Each row was made from one small tree. The marks that hang from a mark follow it in brackets, in the order of their numbers. Every link used is in the known rows. Write each row's tree.
Known rows
q721[q57[q184 q203] q642]: [ 4.56 -0.92  3.61  3.38  1.54 -0.66 -2.13  0.18 -0.76 -0.72  0.00  0.61
  2.79  0.02  0.09  1.41  0.05  1.06  4.98  3.56  0.13  1.07  1.15 -1.15
  1.75  0.20  0.77]
q203[q57[q721]]: [-0.39  4.43 -1.87 -1.49  0.52 -1.26  0.01 -2.28  0.96  0.01  0.54  1.17
  2.62  1.09  1.48  2.11  1.34  0.55 -2.75  1.65  0.81 -0.79  1.89  1.74
 -1.66 -3.27  2.35]
q721[q57[q184] q642 q755]: [ 2.68 -0.19  3.27 -0.52 -0.96 -3.02 -4.11  0.28 -3.14 -1.82  0.92  0.39
  1.35  0.04 -0.59  1.31 -2.01  2.45  5.06  1.47  1.02  0.93  1.89 -0.86
  1.49 -1.17  1.83]
q678[q184[q642]]: [ 0.55  4.07 -4.84  0.59 -0.94  2.03 -1.47  2.09  2.48  1.44  1.91 -1.88
  0.05  0.10  2.03 -0.12 -0.42 -1.81 -2.83  0.38 -2.74 -0.67  0.33  1.85
  1.82 -0.60 -0.42]
q642[q721[q57[q184] q755]]: [ 0.84 -0.05  1.88 -1.92 -2.05 -5.17 -4.00 -0.75 -2.06 -0.63 -0.99 -1.84
  0.57  0.27 -0.05  1.12 -2.27  1.28  1.79 -0.38  2.46  0.80  0.71  0.02
  1.56 -1.27  2.40]
q184[q57[q203] q642[q721] q678]: [-2.47 -3.28 -1.58  0.56  1.10  3.43  5.53  1.62  2.47  0.60 -2.62 -0.93
 -3.77 -0.67 -2.66 -2.49  0.97 -1.10 -3.66 -4.26 -2.35 -2.36 -2.90  0.10
  1.18  3.33 -2.69]
q184[q642[q721[q57[q203]]] q678]: [-0.02 -4.04 -0.50  0.00  1.57  0.75  2.42  1.87  1.84  1.05 -3.35  0.13
 -0.36 -1.44 -3.88 -1.42 -0.45 -0.23 -1.53 -2.89 -0.59 -1.78 -0.88 -0.53
  1.55  1.38 -1.68]
q57[q184 q721[q755]]: [-1.44  2.44  0.52 -2.40 -2.01 -2.42 -2.59 -3.09 -1.67 -0.83  1.35 -1.31
  2.51  1.00  3.44  0.04 -1.16  0.47 -0.27  1.79  2.55  2.65  1.62  0.61
 -1.88 -0.63  0.95]
q203[q57[q184]]: [ 1.86  4.44 -0.19  0.05 -0.02 -2.30 -1.57 -3.06  0.04  0.27  0.81 -1.09
  1.27  1.35  1.08  1.17  0.26 -0.27 -1.14  3.93 -0.56  1.28  3.37  2.97
  1.77 -0.53  1.60]
q721[q57 q642 q755]: [ 2.17  0.01  1.62 -1.55 -0.17 -0.65 -3.12  2.04 -1.80 -1.20  0.91  1.98
  0.81  0.89 -2.19  1.74 -1.18  2.10  2.10 -1.23 -0.60 -1.39  0.24 -1.07
  0.70 -3.27  1.59]
q57[q184 q721]: [ 0.13  4.40  0.28 -0.61 -1.33 -0.93 -1.32 -3.02 -0.17 -0.31  0.94 -1.66
  3.46  0.56  3.66  0.54  0.55  0.62 -0.67  3.15  1.84  2.96  2.99  1.36
 -1.73  0.33 -0.03]
q721[q57 q755]: [ 2.09  0.57  0.17 -2.47 -1.37 -0.39 -4.46  0.29 -0.72 -0.16  0.32  1.00
  2.68  0.59 -0.73  0.64 -1.62  0.47 -1.71 -2.07 -0.83 -1.39 -0.03  0.67
  0.70 -2.38  1.62]
q755[q721[q57[q184[q678] q203]]]: [ 2.78 -4.29  2.20  3.92  2.13  0.43  1.16 -2.09  1.08  1.71 -0.86  1.92
 -1.19 -1.53 -0.73 -1.45  0.30 -2.19  0.69  1.28 -0.19  3.39  0.11  0.91
 -0.82  2.77 -1.27]
q184[q57 q642[q721] q678]: [-2.70 -0.77 -2.71 -1.39 -0.75  2.41  3.46  2.30  1.75  0.41 -1.43 -2.16
 -4.73 -0.51 -1.83 -1.68  0.79  0.82 -5.19 -5.38 -1.66 -2.16 -0.93  1.22
  1.38  3.23 -2.95]
q678[q184[q57[q203 q721] q642]]: [-1.49  0.08 -3.96  2.09  0.13  2.31  2.13  2.70  2.46  1.81  1.11 -0.71
 -1.90 -0.78  1.50 -1.39  1.53 -3.45  0.02 -0.30 -0.94 -1.77 -2.73 -0.40
 -0.47  0.68 -0.11]
q184[q57 q678]: [ 0.02  1.34 -1.69  1.36 -0.13  4.58  2.00 -0.52  1.81 -0.15  0.58 -0.82
 -1.35  0.10  1.47 -1.62  1.33 -0.03 -6.25 -3.24 -3.11 -1.44 -0.10  1.67
  0.66  1.71 -1.91]
q203[q57[q184[q642 q678]]]: [-1.83  2.15 -2.44  0.04  0.03 -1.67  2.06 -1.07  0.49  0.84 -0.77 -1.08
 -1.79 -0.80 -0.96 -1.50 -0.36  1.00 -1.78  1.59 -0.96  0.70  2.96  2.23
  3.07  2.12 -1.36]
q184[q57[q721[q755]] q642 q678]: [-4.85 -1.31 -2.70 -2.88 -1.81  2.34  3.55  0.63 -0.35 -0.13  0.08  0.22
 -3.99 -0.65 -0.70 -3.09  0.40  0.31 -3.66 -4.98 -0.46 -1.51 -1.43 -0.50
 -1.07  1.79 -1.67]
q203[q57[q721[q755]]]: [-2.31  3.31 -1.54 -3.76 -0.32 -2.19 -1.50 -2.36 -0.96 -0.50  0.80  1.70
  1.40  1.12  0.66  1.43 -0.38  0.04 -2.20  0.68  0.79 -1.01  1.28  0.96
 -2.22 -4.48  2.97]
q721[q57]: [ 3.84  2.02 -0.19 -0.89 -0.70  1.10 -3.52  0.05  1.08  0.65  0.43  1.13
  2.77  1.17  0.27  1.16  0.04  0.24 -3.59 -0.91 -0.98 -0.54  0.43  1.71
  0.57 -1.74  0.85]

Which tree is each row?
[-4.63 -0.96 -2.12 -3.90 -0.39  0.18  1.71  0.32 -0.04 -0.32 -1.49 -1.40
 -1.72  0.11 -2.36 -1.59 -2.29  0.95 -4.28 -4.28 -1.01 -1.34 -0.14  0.55
  0.54  0.36 -2.15] -> q184[q642[q721[q755]] q678]
[ 5.04 -2.84  3.32  3.54  1.74 -0.80 -1.42  0.21 -1.15  0.76 -0.27  2.29
 -0.62 -0.35 -1.07  0.88  0.83 -0.60  6.69  3.04  0.14  3.04 -0.34 -0.35
 -0.84  0.98  0.63] -> q755[q721[q57[q184 q203] q642]]
[-1.56 -0.49  0.00 -0.83 -0.49  2.12  1.15 -1.08 -0.10 -0.79  0.13  1.19
  0.89  0.73  0.93 -0.68  0.70 -1.56 -2.13 -0.88 -0.71 -1.83 -3.50 -1.44
 -3.14 -0.43  0.69] -> q184[q57[q203 q721[q755]]]
[ 5.10 -0.45  0.98  0.76 -0.66 -1.71 -3.60 -1.09 -0.67  2.07  0.67  0.87
 -0.93  0.63  0.98  0.07  0.30 -0.87  1.15  0.64  0.01  3.25  1.16  2.52
 -0.49  0.78  0.82] -> q755[q721[q57[q184]]]
[ 4.77 -3.25  2.38  2.40  2.62  2.03 -0.94  1.30  0.28  1.23 -0.38  4.08
 -0.31  0.30 -1.34  1.76  1.33 -0.91  3.69  1.10 -1.54  0.86 -1.79 -0.26
 -2.24 -1.38  0.39] -> q755[q721[q57[q203] q642]]
[-0.41 -0.97 -3.07  2.63  0.61  1.89  1.80  3.85  2.79  1.55 -0.33 -2.86
 -2.92  0.32 -0.73 -0.87  0.67 -3.03 -1.18 -0.78 -2.01 -3.16 -3.36  0.43
  1.73  1.18 -0.33] -> q678[q184[q57[q203] q642[q721]]]
[-2.51  1.28 -0.24 -3.34 -2.42 -3.27 -1.79 -0.05 -1.90 -0.80 -0.35 -2.95
 -0.51  1.03 -1.01 -0.16 -2.48  1.00  0.15 -1.17  0.42  1.18  0.53  1.02
  1.59  0.61 -0.10] -> q57[q184[q642[q721[q755]]]]
[-0.85 -1.72 -0.39 -1.39 -1.47 -1.83 -1.07  0.16 -2.13  0.16 -0.52 -0.54
 -1.06 -1.24 -1.22 -2.54 -2.16  1.48 -0.19 -1.93  0.38  0.67  0.69  0.02
  2.84  2.33 -1.09] -> q721[q57[q184[q642 q678]] q755]
[-1.34  1.41  0.69  1.28  1.02 -2.94  2.42 -1.98 -0.82 -0.67  0.48 -0.33
 -0.58 -1.82  1.08  1.12  0.53  2.98  2.98  4.38  2.94  1.59  4.85 -0.13
  0.41 -0.80  0.17] -> q203[q57[q184[q678] q721[q642]]]
[-1.65  0.05 -2.55 -0.80 -0.29  4.78  2.95  1.60  1.51  1.09  0.09 -0.75
 -3.77 -0.09 -0.31 -3.15  1.28  0.32 -6.17 -4.36 -4.23 -1.79 -0.91  1.75
  1.20  3.48 -2.98] -> q184[q57 q642 q678]
[-0.79 -0.86 -1.11 -4.01 -1.66 -2.13 -2.73  2.60 -1.31  0.45 -1.50  0.03
 -0.68  1.35 -3.77  0.38 -1.86  0.90 -0.77 -4.74  0.11 -1.94 -1.19  0.32
  2.04 -1.73  0.93] -> q184[q642[q721[q57 q755]]]
[-2.39  0.30 -1.44 -3.66 -2.15  0.47  0.09  2.18 -1.06 -0.31 -0.68 -1.88
 -3.47  1.94 -2.35 -0.58 -0.57  0.46 -2.85 -6.22 -2.06 -2.95 -3.16  0.64
  0.78  0.55  0.27] -> q184[q57 q642[q721[q755]]]
[ 1.04 -2.22  1.12  0.56 -1.22 -1.60 -2.60  0.02 -2.21  0.94 -0.97  1.06
  1.07  0.45 -2.29 -1.41 -1.69 -0.93  2.36 -0.38 -0.75  0.67 -1.31 -0.78
  1.99  1.31  0.75] -> q721[q57[q184[q642] q203] q755]
[ 0.68  0.25 -0.71  4.57  1.36  2.54  1.64  2.18  2.10 -0.57  2.00 -0.45
 -1.04 -1.51  2.73  1.44  2.19 -1.75  3.44  2.56  0.59 -2.16 -1.85 -2.25
 -1.64 -1.12  0.59] -> q678[q184[q57[q203 q721[q642]]]]
[ 1.66 -1.98  0.25 -0.57  0.60  0.06 -0.22  2.40  0.87  1.30 -2.46  0.53
  1.09  0.67 -3.25  0.56 -0.44 -0.22  0.37 -1.81 -0.70 -2.06 -1.41 -0.37
  1.86  0.34  0.36] -> q184[q642[q721[q57[q203]]]]
[ 0.65  0.22  1.88  1.86  1.34  3.16  2.16  0.86  0.42 -0.91  0.63  1.56
  0.72  0.03  0.63  0.84  2.91 -0.02  1.62  0.70  0.00 -1.34 -1.69 -1.62
 -2.24  0.07 -0.48] -> q184[q57[q203 q721[q642]]]
[-3.12 -1.40 -1.36 -1.08 -0.91  2.26  1.97  0.61 -0.71  0.75 -0.24  1.33
 -1.36  1.20 -1.05 -1.75  1.09 -1.69 -1.34 -2.19 -0.74 -1.52 -3.50 -1.04
 -1.83  0.91  0.14] -> q184[q57[q203 q721[q755]] q642]
[-0.19 -1.50 -0.44  2.52  1.17  5.89  3.87 -0.66  2.74 -0.28 -0.77  0.15
 -0.52 -0.42  0.47 -1.70  1.48 -2.21 -5.46 -1.60 -4.07 -1.73 -2.06  0.73
 -0.29  2.43 -2.45] -> q184[q57[q203] q678]
[ 0.96 -0.36  0.07 -2.29 -2.73 -2.48 -3.59  0.76 -2.96  0.60  0.43  0.22
  0.20  0.54 -1.82 -0.87 -1.79  0.34  0.87 -1.46 -0.17  0.70  0.35  0.51
  2.96  0.52  1.19] -> q721[q57[q184[q642]] q755]
[-0.98 -2.48  1.46 -1.27 -0.75 -4.29 -0.86 -0.92 -1.03 -0.98 -1.41 -2.24
 -0.46 -1.04 -0.79 -0.36 -2.82  1.13 -0.07 -0.81  2.48  1.10  1.70 -0.73
  1.84 -0.05  0.76] -> q642[q721[q57[q184[q678]] q755]]
[-2.06  3.20 -0.26 -2.34 -1.02 -4.94 -1.46 -3.90 -2.54 -0.76  0.69 -0.84
  1.85  0.54  1.78  1.01 -0.65  0.22  0.70  3.09  2.49  1.23  2.38  0.51
 -0.95 -2.64  2.94] -> q203[q57[q184 q721[q755]]]
[ 0.84  2.37 -5.01  1.50 -1.35  3.05 -0.42  3.90  2.14  1.80  2.04 -2.34
 -3.19  0.34  1.12 -1.44  1.13 -1.76 -2.93 -1.50 -3.73 -2.26 -1.65  2.17
  2.08  1.05 -0.31] -> q678[q184[q57 q642]]
[-1.24  0.39  1.88  0.03  1.11  1.25  0.06 -1.10 -1.07 -1.75  0.28  2.09
  3.63  0.56  0.23  1.88 -0.17 -0.06  1.92  2.30  1.14  0.11 -0.81 -2.37
 -3.03 -2.68  0.79] -> q57[q203 q721[q642 q755]]
[ 1.90 -2.58  1.84  3.17  1.30  0.45  0.98 -1.50  1.25  0.33 -0.82  0.27
  2.19 -1.83  0.48 -1.69 -0.56 -0.41 -0.48  2.05 -0.24  1.04  1.38 -0.29
  1.36  2.70 -1.06] -> q721[q57[q184[q678] q203]]
[-1.09 -1.14  1.75  0.28  0.64  1.76  0.79 -0.03 -1.36 -1.41  0.64  1.72
  0.18  0.03  0.60  0.51  1.29 -0.57  2.41 -0.83  0.86 -1.85 -3.15 -3.07
 -2.61 -1.00  0.65] -> q184[q57[q203 q721[q642 q755]]]
[-2.06  1.73 -0.71 -2.25 -1.54  1.19 -0.44 -0.88 -1.09 -0.75  1.35  0.10
 -0.08  0.91  2.23 -0.22  0.78 -0.60 -3.69 -2.25  0.33 -1.24 -1.34 -0.14
 -2.45 -1.40  1.10] -> q184[q57[q721[q755]]]
[-1.40  3.02  0.27 -2.71  0.56 -2.27 -0.54 -1.13 -1.79 -1.62  1.37  1.81
  1.78  0.68 -0.95  3.11 -0.33  1.48  1.87  1.61  1.93 -1.32  1.67 -0.98
 -1.55 -4.55  2.45] -> q203[q57[q721[q642 q755]]]
[ 1.07  0.93  2.82  2.62  1.25  0.03  0.26 -1.73 -0.38 -1.33  0.44  0.42
  3.61 -0.36  2.49  1.43  0.71  0.01  4.01  5.51  2.61  2.62  1.46 -1.16
 -1.65  0.60 -0.29] -> q57[q184 q203 q721[q642]]
[-1.31  1.00  1.65  0.72  0.73 -0.10  1.55 -2.13 -0.11 -1.66  0.95 -1.14
 -0.09 -2.08  2.81  0.58  0.21  2.43  1.78  2.85  3.43  2.65  3.81 -0.72
 -0.82  1.12 -2.06] -> q57[q184[q678] q721[q642]]
[-0.78 -0.03  3.33  1.34  0.53 -1.81 -0.33 -1.81 -2.35 -2.06  0.43  0.66
  3.19 -0.28  1.29  0.84 -0.74  0.52  4.91  4.67  2.71  2.09  0.04 -2.36
 -1.67 -0.69  0.42] -> q57[q184 q203 q721[q642 q755]]
[ 0.87 -0.11  0.96 -3.32 -0.93 -2.21 -3.76  0.80 -0.44 -0.60 -1.24 -0.30
  1.19  1.20 -1.69  1.65 -2.24  0.71 -1.60 -2.67  0.99 -1.99 -0.44 -0.19
  0.48 -3.27  2.48] -> q642[q721[q57 q755]]
[-2.45  0.60 -2.71 -1.69  0.64  1.39  2.50  0.90  1.91  0.44 -1.74 -1.84
 -1.56  0.13 -1.75 -0.96 -0.51  0.71 -4.44 -3.86 -1.28 -0.53  0.94  1.39
  0.83  1.45 -2.94] -> q184[q642[q721] q678]
[-1.69  3.00  1.33 -1.26 -0.31 -5.14 -1.25 -1.88 -3.27 -1.83  1.26  0.21
  0.25  0.34 -0.14  2.04 -0.59  2.18  4.34  4.17  3.35  1.20  2.88 -1.03
 -1.04 -3.08  2.84] -> q203[q57[q184 q721[q642 q755]]]
[-0.53 -1.04  2.85  3.05  1.97  0.21  3.07 -1.85  0.08 -1.53 -0.15  0.09
  1.79 -1.63  2.17  0.11  0.59  0.58  3.20  4.45  2.45  2.66  2.22 -1.79
 -1.49  1.71 -2.28] -> q57[q184[q678] q203 q721[q642]]
[ 0.94  2.81 -1.74  1.92  0.66  1.42  0.32  2.99  1.12 -0.13  3.27 -1.53
 -2.21 -0.54  3.32  1.57  2.06  0.06  1.90  1.63  1.04 -1.55  0.16 -0.96
 -0.86 -1.98  0.83] -> q678[q184[q57[q721[q642]]]]
[-1.12 -1.00 -0.76  2.05  0.65  2.11  2.82 -1.40  1.28  0.15 -1.33 -0.81
  0.64 -0.65  0.15 -3.04 -0.13 -0.98 -1.36  1.37 -2.25  2.13  0.80  1.26
  1.31  4.27 -3.58] -> q57[q184[q642 q678] q203]
[-1.64 -1.22 -0.21  1.61  0.63  0.16  3.07 -1.16  1.13  0.12 -2.67 -2.78
 -0.49 -1.17 -0.76 -1.42 -1.00 -0.70 -0.51  0.78 -0.61  1.63  0.44  0.41
  2.20  3.77 -3.15] -> q57[q184[q642[q721] q678] q203]
[-1.78 -1.80  0.90  2.97  2.21  4.62  5.31  0.41  1.56 -0.58 -0.07  0.91
 -0.53 -1.38  0.35 -0.38  2.43  0.32  0.05  0.06  0.50 -1.22 -1.12 -2.26
 -2.48  1.47 -2.08] -> q184[q57[q203 q721[q642]] q678]
[ 3.10 -2.97  2.38  2.30  1.54 -0.87 -0.63 -0.13 -0.93  1.06  0.73  0.95
 -3.19 -1.58 -0.46  0.02  0.29  1.36  3.77  1.43  0.69  3.40  2.13 -0.01
 -0.41  1.20 -1.27] -> q755[q721[q57[q184[q678]] q642]]
[-0.90  0.87  0.06  0.91 -0.40 -0.36  0.26 -1.08 -0.07  0.88 -0.96 -0.32
  2.27 -0.07  1.50 -0.78  0.67 -1.06  1.41  2.65  0.87  2.31  0.65  0.45
 -0.66  2.29 -1.48] -> q57[q184[q642] q203 q721]
[ 1.32 -1.69 -2.32  1.37  1.03 -1.20 -0.99  3.50  2.66  1.92 -1.19 -1.44
 -1.14 -0.78 -2.44  0.51 -0.86 -2.14  0.95 -0.09 -0.26 -2.57 -1.51 -0.03
  2.20 -1.21  1.54] -> q678[q184[q642[q721[q57[q203]]]]]
[-1.81  1.44 -1.54  0.43 -0.89 -0.18 -0.31  2.42 -0.27 -1.59  3.52 -0.99
 -2.34 -0.78  3.11  1.43  0.28 -0.23  1.93  0.74  0.74 -2.39 -0.95 -2.18
 -1.54 -3.64  1.84] -> q678[q184[q57[q721[q642 q755]]]]
[-2.97 -0.08  1.74 -0.16 -0.51 -2.11  1.05 -1.98 -1.87 -2.14  1.23 -0.72
 -0.07 -1.35  1.80  0.14 -1.03  2.32  2.60  2.61  3.19  2.47  3.25 -1.95
 -1.36  0.04 -1.10] -> q57[q184[q678] q721[q642 q755]]
[ 2.96 -1.12  1.44  0.19  1.32 -0.25 -1.22 -0.15  1.31  0.43 -2.66  0.16
  2.78  0.74 -0.91  1.57 -0.23 -0.46 -1.20 -0.92  0.19 -0.81 -1.43  0.37
  0.46 -1.61  1.29] -> q642[q721[q57[q203]]]
[ 5.32 -0.48  1.07  0.19  0.87  0.89 -2.81  2.01 -0.51  1.35  1.04  3.53
 -1.04  0.72 -0.52  2.09  0.84  0.80  2.35 -0.83 -0.87  1.20  0.09  1.35
 -1.62 -2.10  0.50] -> q755[q721[q57 q642]]
[ 4.68 -2.39  0.51  1.43  1.64  1.91 -1.98 -0.64  1.31  2.20 -0.81  3.89
  1.13  1.05 -0.76  0.19  1.40 -2.55 -0.25 -0.33 -2.14  0.79 -1.78  0.88
 -2.32 -0.65  0.18] -> q755[q721[q57[q203]]]
